Known rows, with every way that one mark hangs from another
z_119[z_481]: [-44  38  15  -4  36 -28  -2  14   5 -13 -40 -15 -60 -14  24 -21  36  14]
z_814[z_983[z_83 z_481[z_119]]]: [-32  17  24 -37 -25  -4  -7  21   0 -18 -33 -11 -65  15  -7 -29  12  -5]
z_481[z_761[z_83 z_814] z_983]: [-40  29  22 -42 -12  -7  46  26  37  13 -19  19 -20   8  33 -23  19  -2]
z_983[z_83[z_761] z_481]: [-23  42  33 -20  -8  -3  -2  15 -26 -13 -38   9 -40  17 -14 -37  36  27]
z_983[z_83 z_481[z_119 z_761] z_814]: [-10  39   2 -32 -65  -1  23  45  -2 -49 -21  12 -46   2 -33 -34  11  21]
z_761[z_814]: [-55  32  25   0  33 -20  33  19  28 -10 -33  11 -37  -2  30 -27  21  -1]
z_83[z_761[z_481]]: [-39  32  46 -23  33  -7  19   6 -11 -10 -29   4 -21  -9  13 -21  34  18]
z_983[z_83 z_481 z_814]: [-23  45  32   3 -43   3   3  24  -8 -47 -43   9 -58  22 -36 -41  26  22]
z_814[z_983[z_83 z_481[z_119 z_761]]]: [-21  20   7 -56 -39  -7  -6  27  -2 -13 -25  -4 -54   7  -9 -35  14  -1]
z_119[z_481[z_761 z_983[z_83]]]: [-29  38   3 -38 -29 -13  -4  19   0  11 -32 -11 -68   1  20 -19  30  12]
z_761[z_83 z_481[z_119 z_983] z_814]: [-60  17  51 -29  -9   6  56  27  48 -16 -20 -11 -19   4  31   9  -9 -18]
z_119[z_481[z_761[z_814]]]: [-42  47   4 -23  19 -27  13  29  21  -7 -36  -4 -39 -20  32 -20  31   9]
z_814[z_983[z_481]]: [-35  17  37 -26  12 -11  -7   9  -2  -4 -36  -7 -55  11  -5 -47  38   2]
z_481[z_761]: [-28  29  -8 -25  16 -28  17  17  -2  -4 -15  17 -36 -13  14 -42  32  16]
z_983[z_83[z_761]]: [-32  41  25 -19   5  -8   4  10 -10  -8 -37  18 -42   8  18 -23  29  17]
z_761[z_83 z_481[z_119] z_814]: [-59  28  40 -14  13  -3  45  27  42 -39 -26  -7  -8  -5  26   8  -9 -13]
z_481[z_983]: [-42  13  25 -18   9 -14  27   9   9  18 -18   4 -61   8  22 -32  28   6]

Rows
[-47   3  30 -29  -4  -4  38  16  10  -4  -8 -17 -49  -7  13  -9   4  -4] -> z_761[z_481[z_119 z_983]]
[-36  32  40 -42  -1  -2 -10   5  -1   0 -46  11 -50  14  24 -26  31   0] -> z_814[z_983[z_83[z_761]]]
[-46  45  43 -31  -9  -2  13  23  18  13 -49  -7 -56   7  38  -4  29   5] -> z_119[z_481[z_983[z_83[z_761[z_814]]]]]
[-19  35   9 -25   2 -17  11  22  -5 -17 -21   9 -20   5 -15 -47  35  24] -> z_983[z_481[z_761[z_83]]]
[-42  22  53 -13 -20   7  30  11   9 -18 -26  -4 -49   6  -3 -21  22   6] -> z_761[z_481[z_983[z_814]]]
[-43  35  23 -17 -13 -11  -5  13   5   5 -41 -19 -79  10  23 -12  27   8] -> z_119[z_481[z_983[z_83]]]
[-39  12   2 -54 -16 -14  64  42  38  16   0  11 -37 -14  36 -18   4  -7] -> z_481[z_119 z_761[z_814] z_983]
[-30  44  44 -27 -36  13  28  27   2 -48 -35  11 -34  -2  -3  -5   8  14] -> z_983[z_83[z_761[z_481[z_119]]] z_814]
[-57  32  48 -24  20  -5  20  15  48 -14 -46   9 -26  13  39 -17  17 -19] -> z_761[z_83 z_814[z_983]]
[-59  21  31 -12  17 -10  45  26  29 -28 -21  -9 -27 -15  23  -2  -4 -10] -> z_761[z_481[z_119] z_814]
[-23  26  17 -39 -34  -4  40  27  14   1 -14  22 -48  -1   6 -39  32  15] -> z_481[z_761 z_983[z_814]]
[-41  17   3 -58   1 -17  40  37  38  -4 -15  10 -31 -19  37 -21   7 -15] -> z_481[z_119 z_761[z_814[z_983]]]
[-16  38  -1 -21 -29 -13  -9  19 -24 -16 -26   6 -46  13 -25 -46  29  23] -> z_983[z_83 z_481[z_761]]
[-32  25  34 -24 -18  -3 -23   8  -8 -12 -45  -7 -64  25 -11 -40  29   0] -> z_814[z_983[z_83 z_481]]
[-27  25 -13 -42   5 -23  38  33  22 -21  -5  15 -19 -17  24 -19   7   7] -> z_481[z_119 z_761[z_83]]
[-29  37  49 -32 -42  13  29  20   7  -4 -36  22 -55  19  10 -22  29  14] -> z_481[z_983[z_83[z_761] z_814]]
[-27  24  37 -55 -19   3   0  23  -4 -10 -36  -1 -48  11   0 -26  21   2] -> z_814[z_983[z_83[z_761] z_481[z_119]]]
[-40  31  -3 -41   4 -19  54  42  44 -22 -12  18  -8 -15  35 -11   0  -3] -> z_481[z_119 z_761[z_83 z_814]]
[-26  33  -3 -33 -37 -11  24  41   6 -23 -20   5 -36   2  -8 -27   4   8] -> z_983[z_83 z_481[z_119 z_761[z_814]]]
